Each row was made from one small tree. The marks that hang from a mark follow it in brackets, in alphabetical order. Every link used is in the known rows. Write each row's tree.
In the rows, 128 means zero.
Known rows:
lotig[fefo[burus]]: [118 163 108 182  84 122  84 105 120 123 102 123 152 156 116 122 140  95
 108  78 155 133 119 143 104  82  39 128 184 134 129 108  93 125  60 161
 160 111 114 159 113 194 155 142 169 147  82  99 144  75 104 128 157 132
  91 185  93 154 124 165 130 109 145 150 110 137 107 147]
sisif[fefo[burus kobupe kura lotig]]: [158 150 156 147  94 160 116 114 103 180  77 130 101 162 111 160 125 125
  53 130 166 129 129 136  80 139  65 112 178 107 140 114 123 155 101 157
 153  52 113 152  87 187 103 161 169 141  86  90 117 112 162 104 118  89
 164 176 129  70  77 172 112  90 163 144  92 126 117 170]
kura[fefo[kobupe]]: [ 96 152 125 166 126 118  79  80  97 163 114 126 134 137 115 144 127 137
 114  97 181 159 130 144  80 107 108 132 135 106 112 128 145 127  59 177
 181  94 139 138 124 167 137 148 147 146  93  97 130 112 125  95 141 117
 140 171  91 125 132 180 137 127 165 126 119 102 107 173]
kura[sisif[burus fefo[kobupe lotig]]]: [140 122  98 164 110 137  84 102 111 143 120 122  99 120 148 141 119  81
 107 116 145 148 140 143 124 126 116 100 169  92 150 144 173 108  62 153
 174  56 140 123  94 158 142 130 160 157 122 119 122 142 123 134 128 117
 131 147 112  90 107 155 107 125 201  92 115 106  83 175]
kura[sisif[fefo]]: [121 139  84 176 139 138  63  77 113 136 128 125 134 121 135 144 115  61
 130  96 144 174 148 164 113 100  99  92 175 107 137 136 173  82  57 180
 169  70 147 134 109 151 166 140 153 159 119 120 131 126  88 140 149 122
  96 155  94 134 135 162 126 137 172 119 120  99  96 174]
kobupe[fefo[lotig] sisif[burus kura]]: [116 175 114 145  86  80  88  54 162 147 123  97 138 148 159  86 148  88
  80 138 137 118 133 115 137 100 101 115 132  96 126 153 195 116  65 156
 188  79 119 124  44 137 139 178 151 146  78 147 138 113  71 134 166 122
 106 193 115 112 123 120  94  98 237 120 102 111 113 178]
sisif[kura]: [127 152 111 153 140 134  71  54 115 144 116 128 131 146 117 132 124  77
 114 107 141 162 151 152 100  92 101 143 168 111 122 118 141  83  74 187
 181 110 112 140 117 135 149 153 152 165 109 125 139 109  88 137 158 122
 103 158 108 122 112 147 115 109 154 146 113 106 131 170]
kura[fefo sisif]: [ 94 156  80 172 135 127  64  77 111 152 146 129 146 118 133 137 107  83
 133  78 170 176 144 162  87 104 121  92 147 102 137 142 183  96  39 192
 161 103 156 136 125 148 164 147 140 162 122  98 145 141 101 103 156 122
 110 168  88 138 155 180 137 160 182 120 117  89  83 169]
fefo[kura]: [126 150 115 164 122 140  90  77 100 167 107 131 146 157 117 119 108  99
  84  91 135 163 151 144  81  94  64 108 159 118 112 108 132 124  84 177
 166 106  97 150 116 152 146 162 140 157  94 102 134  91 114 100 168 103
 111 176 103 120 117 162 136 110 129 159  94 112 125 161]
lotig[fefo]: [103 149 108 180 113 112  64  92 114 115 102 121 166 149 115 119 127  82
 134  93 146 141 125 145 113  70  47 123 174 132 120 107 106 115  60 169
 186 116 119 152 129 179 165 133 156 154  83 111 149  66  86 132 166 133
  84 179  88 165 138 155 141 110 132 147 121 114 110 147]
kura[sisif]: [109 151  60 190 132 125  76  63 109 146 128 117 149 125 131 130 106  71
 124  78 138 176 127 156  92  97  87  92 153 105 126 132 165  93  56 174
 176 105 131 131 121 141 168 144 156 164 119 116 131 112  99 127 174 121
  90 164  89 131 144 162 126 141 169 131 106 111 101 168]
kobupe[sisif[fefo kura]]: [125 148 118 148 133 114  63  61 134 129 126 127 129 134 127 121 142  77
 112 124 146 158 167 160 129  85  99 112 156 103 125 134 186  87  73 192
 183  63 130 130  87 123 161 173 145 148  99 141 129 113  59 149 150 127
  92 160 106 142 130 132 109 104 194 144 117 106 123 181]
sisif[burus]: [114 143  99 190  98 120  77  90 123 135 126 122 128 140 150 115 130  86
 107  90 135 151 148 142 138 102 104 127 166 124 116 136 139 101  55 140
 174  88 114 128 111 160 157 141 138 165 104 137 131 107  93 124 154 130
 111 154  98 134 110 153 111 118 172 105 113 125  97 159]
fefo[burus kobupe kura]: [154 156 117 154  84 153 124  94  83 183  88 128 103 172 107 136 139 149
  38  88 156 147 129 128  57 117  54 129 158 104 106 105 104 149 103 160
 146  94  88 155 100 173 120 176 169 139  83  75 115  93 171  95 156  95
 146 181 113  74  90 171 122  97 147 165  79 146 123 179]
lotig[sisif[fefo]]: [122 124 119 182 123 130  60  82 149 150  87 138 158 149 120 119 130 100
 138  94 158 152 136 165 131  72  77 135 183 125 130 114 131 101  65 167
 196  65 133 145 107 149 135 126 148 150 112 132 145  84  76 130 132  94
  96 162  95 186 138 148 132 108 147 157 123 121 119 154]
kura[fefo[lotig[sisif]]]: [ 95 153 128 177 113 117  76  91 142 178  92 126 174 148 117 127 106 121
 124  96 185 136 108 150  88 110  98 121 140 112 148 127 144 133  54 174
 186  92 139 148 116 152 117 132 141 157 106 112 157 110 117  85 128  94
 132 184 101 153 140 176 131 128 168 144 108 104 105 144]
sisif[kura[fefo]]: [117 156 124 140 144 135  63  62 116 150 124 140 130 140 122 141 121  84
 122 103 168 164 162 157  95 102 124 142 162 110 131 131 157  86  63 201
 170 110 135 140 121 141 146 158 141 162 115 104 150 136  85 115 144 124
 123 162 105 128 119 163 124 123 166 135 123  86 119 171]
sisif[burus fefo[kobupe] kura]: [166 108 141 120 125 150  66  94 119 126 117 147  62 131 146 144 154  80
 107 133 144 147 191 146 150 110 141 158 198 103 131 138 151  82  82 171
 172  51 131 126  91 155 140 141 149 150 116 122 127 147  92 150 115 126
 143 128 121  97  76 135 105  93 187  97 132 102 110 188]

Which tree is each row?
[153 115 130 149  88 141 113 105 115 194  66 134 124 177 116 103 116 149
  65 108 157 122 112 119  86 115  76 128 145  95 136 106 111 164  96 153
 185  86  95 144  97 149  97 137 158 148  99 102 130  87 171  85 144  71
 150 175 130  89  94 148 127  84 152 161  84 133 122 149]
fefo[kobupe kura lotig[sisif[burus]]]
[138 149 149 170  92 144 108 104 116 166  78 121 109 151 114 168 137 125
  76 128 168 129 108 140  96 143  74 120 173 106 143 125 128 145  84 146
 168  44 124 145  89 189 107 146 174 144  86 109 114 111 148 124 110 103
 151 174 118  88  86 172 106 100 182 126 104 132 111 170]
sisif[fefo[burus kobupe lotig]]
[116 181 132 157 100 107 103  67 126 179  92 102 165 165 130 115 111 104
  70 128 142 126 114 118  84 108  51 104 149 115 120 123 147 149  80 155
 179  99 106 152  78 172 120 169 148 147  68 110 145  85 112  96 168  95
 125 214 109 102 117 162 129 102 164 146  91 107 129 159]
kobupe[fefo[kura lotig]]
[131 130  91 176 110 136  74 102 127 134 127 124 115 122 156 137 111  53
 118 111 143 146 145 152 133 124 118  90 179 104 157 148 179  96  52 156
 166  59 143 125  94 155 152 127 151 166 124 130 130 145 101 135 132 121
 119 150 109 114 112 159 108 134 199  90 115 103  80 163]
kura[sisif[burus fefo[lotig]]]
[135 121 106 148 122 126  52  85 146 125  81 143 167 160 109 100 133  85
 149  86 157 136 133 156 120  45  62 163 188 131 141  97  97  98  72 192
 195 123 119 156 122 146 148 118 162 152 110 111 172  72  71 135 154 113
  74 171 102 189 141 131 145  92 124 181 127 120 130 144]
lotig[fefo sisif[kura]]
[136 134 117 165  99 131  82  90 152 165  84 125 146 159 128 108 118  96
 110 105 153 127 113 143 120 106 102 143 161 108 155 122 130 115  72 157
 193  91 114 138  96 134 114 124 153 169 116 137 149 103 110 115 134 100
 118 163 120 131 102 141 107  99 173 142  98 123 119 141]
fefo[lotig[sisif[burus kura]]]
[140 102 122 168 105 132  66 103 143 149  88 144 118 146 134 111 149 117
 121  94 156 145 145 149 148  82 101 154 182 114 128 124 129 106  70 151
 191  52 130 135 100 156 129 115 148 145 114 129 133  99  96 129 121  99
 122 148 102 162 118 141 122  99 164 131 125 129 108 164]
lotig[sisif[burus fefo[kobupe]]]
[132 121 117 179  89 122 103  97 129 177  66 119 133 161 118 116 129 144
  91 107 159 123  86 125 103 120  87 141 140  97 137 119 116 149  77 140
 211  76 111 135 103 155 104 120 165 149 104 127 128  82 157 106 135  88
 138 168 116 114 108 151 112  91 172 139  98 140 116 150]
fefo[kobupe lotig[sisif[burus]]]
[127 188 118 161  81 117 104  71 126 176 103 111 145 166 132 114 138 112
  55  98 143 140 134 124  91  94  46 123 167 121 105 123 135 139  79 157
 146  98 101 160  73 185 128 184 155 142  70  96 139  89 109 103 173 101
 121 214 101 116 116 165 127 108 164 155  91 126 123 176]
kobupe[fefo[burus kura]]
[139 136 120 146 116 138  73  76 138 173  90 148 130 155 111 121 143 129
 115  82 183 150 132 154  95  85 108 168 166 108 136 114 125 105  74 188
 176  98 124 149 111 140 116 142 161 151 119 102 154 110 113 111 136  91
 124 168 106 148 128 152 127 111 162 170 113 127 122 168]
lotig[sisif[kura[fefo[burus kobupe]]]]
[110 179 113 154 108 112  83  67 139 153 121 120 139 144 124 120 134 105
  90 107 172 142 131 145  95 111 106 109 129  98 140 138 179 116  66 190
 167  86 124 137  85 133 141 180 153 151  96 122 134 123  93 115 150 122
 114 183 112 120 131 149 103 119 211 150  99 117 114 171]
kobupe[sisif[kura[fefo[burus lotig]]]]
[111 136 133 164  99 122  89 104 129 176  90 132 138 150 122 128 122 148
 108  98 188 131 110 133  94 121 116 139 134 100 142 127 139 145  60 160
 192  81 137 138 109 158 110 129 149 147 104 104 143 115 140  85 123  94
 151 173 108 123 119 170 128 118 182 127 111 114  99 155]
kura[fefo[kobupe lotig[sisif[burus]]]]
[138 138 113 146 112 117  62  79 145 119 138 133 106 131 153 109 151  70
 109 121 140 153 184 152 156  89 121 120 164 103 128 145 190  81  71 175
 172  55 128 121  74 127 165 166 138 150 108 148 128 132  53 151 143 132
 103 148 111 138 114 125  95 106 213 117 120 110 106 181]
kobupe[sisif[burus fefo kura]]
[ 95 182 108 175  73  68  94  65 159 150 121  87 158 151 160  82 145 103
  81 126 137 120 111 112 137  99  80  94 125 102 119 151 190 137  56 134
 190  73 118 128  51 152 145 172 145 140  65 151 132  92  81 126 169 122
 105 201  99 129 138 138 102 107 231 115 100 123 103 166]
kobupe[fefo[lotig] sisif[burus]]
[133 100 106 164  89 118  68 112 137 123  80 140 141 161 125  89 151 124
 134  81 157 124 122 134 134  59  66 162 175 121 123 102  88 124  66 153
 201 100 121 144 114 169 143 108 162 140  99 112 149  64 106 127 151 113
  96 165  98 179 135 133 141  89 141 149 125 140 104 147]
lotig[fefo[kobupe] sisif[burus]]
[138 129 128 126 120 136  74  86 116 141 132 145  84 135 148 131 138  97
 109 109 164 152 179 138 121 110 154 163 165 100 130 139 158  92  64 181
 166  90 131 127 106 148 139 146 140 158 121 104 141 154 104 116 133 131
 146 142 115 102  95 152 115 115 190 103 128  96 102 183]
sisif[burus kura[fefo[kobupe]]]
[122 165 126 159  97 107  98  68 145 188  78 108 176 174 126  99 114 115
  78 120 148 123 106 121  93  94  46 117 149 118 124 116 139 148  81 159
 184  96 107 155  77 163 107 160 152 145  78 114 154  75 108  96 165  76
 117 215 111 130 130 151 137  98 156 168  92 113 129 155]
kobupe[fefo[kura lotig[sisif]]]
[146 119 124 151  98 130 100  89 132 174  69 128 119 162 116 119 128 131
  92 118 159 122 106 127 105 118 103 158 150  95 142 118 119 132  83 157
 206  82 110 133 100 142 104 123 167 156 109 123 134 101 147 115 132  89
 140 161 126  99  95 138 109  86 175 141 100 131 124 157]
fefo[kobupe lotig[sisif[burus kura]]]
[143 146 122 151  86 140 104 112  92 144  86 134 125 169 107 121 142 127
  73  87 158 132 128 129  75  86  30 131 177 118 118  95  85 150  92 168
 154 111  97 163 110 194 140 159 176 136  75  72 133  73 147 109 161 112
 119 189 107 111 108 161 143  90 129 169  98 138 116 161]
lotig[fefo[burus kobupe kura]]
[138 144 150 153 119 148  90 101 118 164  89 130 137 151 120 143 105  87
  91 132 148 139 148 146 101 121  69  97 179 114 145 117 143 133  86 169
 172  63 119 149  97 167 122 152 142 156  92 114 134 110 118 108 124  96
 139 173 120 105  98 167 126 102 149 135 101  96 117 153]
sisif[fefo[kura lotig]]
[135 165 127 149 103 124  88  75 147 145 110 120 124 146 125 130 142  87
  85 129 159 136 139 152 116 116  92 105 161 100 145 138 174 109  77 175
 166  57 121 138  71 138 137 177 161 148  95 133 127 119  91 141 136 119
 112 175 120 115 112 139  93 100 210 145 100 120 118 176]
kobupe[sisif[fefo[burus lotig] kura]]
[119 166  97 163  97 134 104  98 102 178 112 121 119 138 124 157 115 128
  86  91 191 142 102 140  58 147 110  99 135  84 156 142 162 138  55 169
 151  86 143 141 105 171 123 150 172 152 111  78 128 144 169  91 135 104
 152 184 109  77 125 191 118 146 207 123  98 114  83 173]
kura[fefo[burus kobupe lotig] sisif]
[146 119  95 140 107 136  83 110  86 127 112 137 118 149 126 112 125  97
 101  91 141 144 151 132  98  81  64 116 169 109 121 107 119 127  80 176
 169 112 116 144 113 173 162 140 165 146 100  79 138  96 128 116 169 122
 108 173 105 114 119 149 147  99 140 143 110 114  98 163]
lotig[fefo[kobupe kura[sisif[burus]]]]
[139 118 120 164 124 145  64  89 140 165  86 147 155 155 115 111 125 102
 117  94 157 152 151 162 117  73  68 127 183 126 129 107 129 111  80 178
 181  71 121 152 106 144 130 134 141 149 110 118 146  90  88 111 135  83
 105 164 101 172 129 149 140 101 134 171 115 119 125 155]
lotig[sisif[fefo[kura]]]
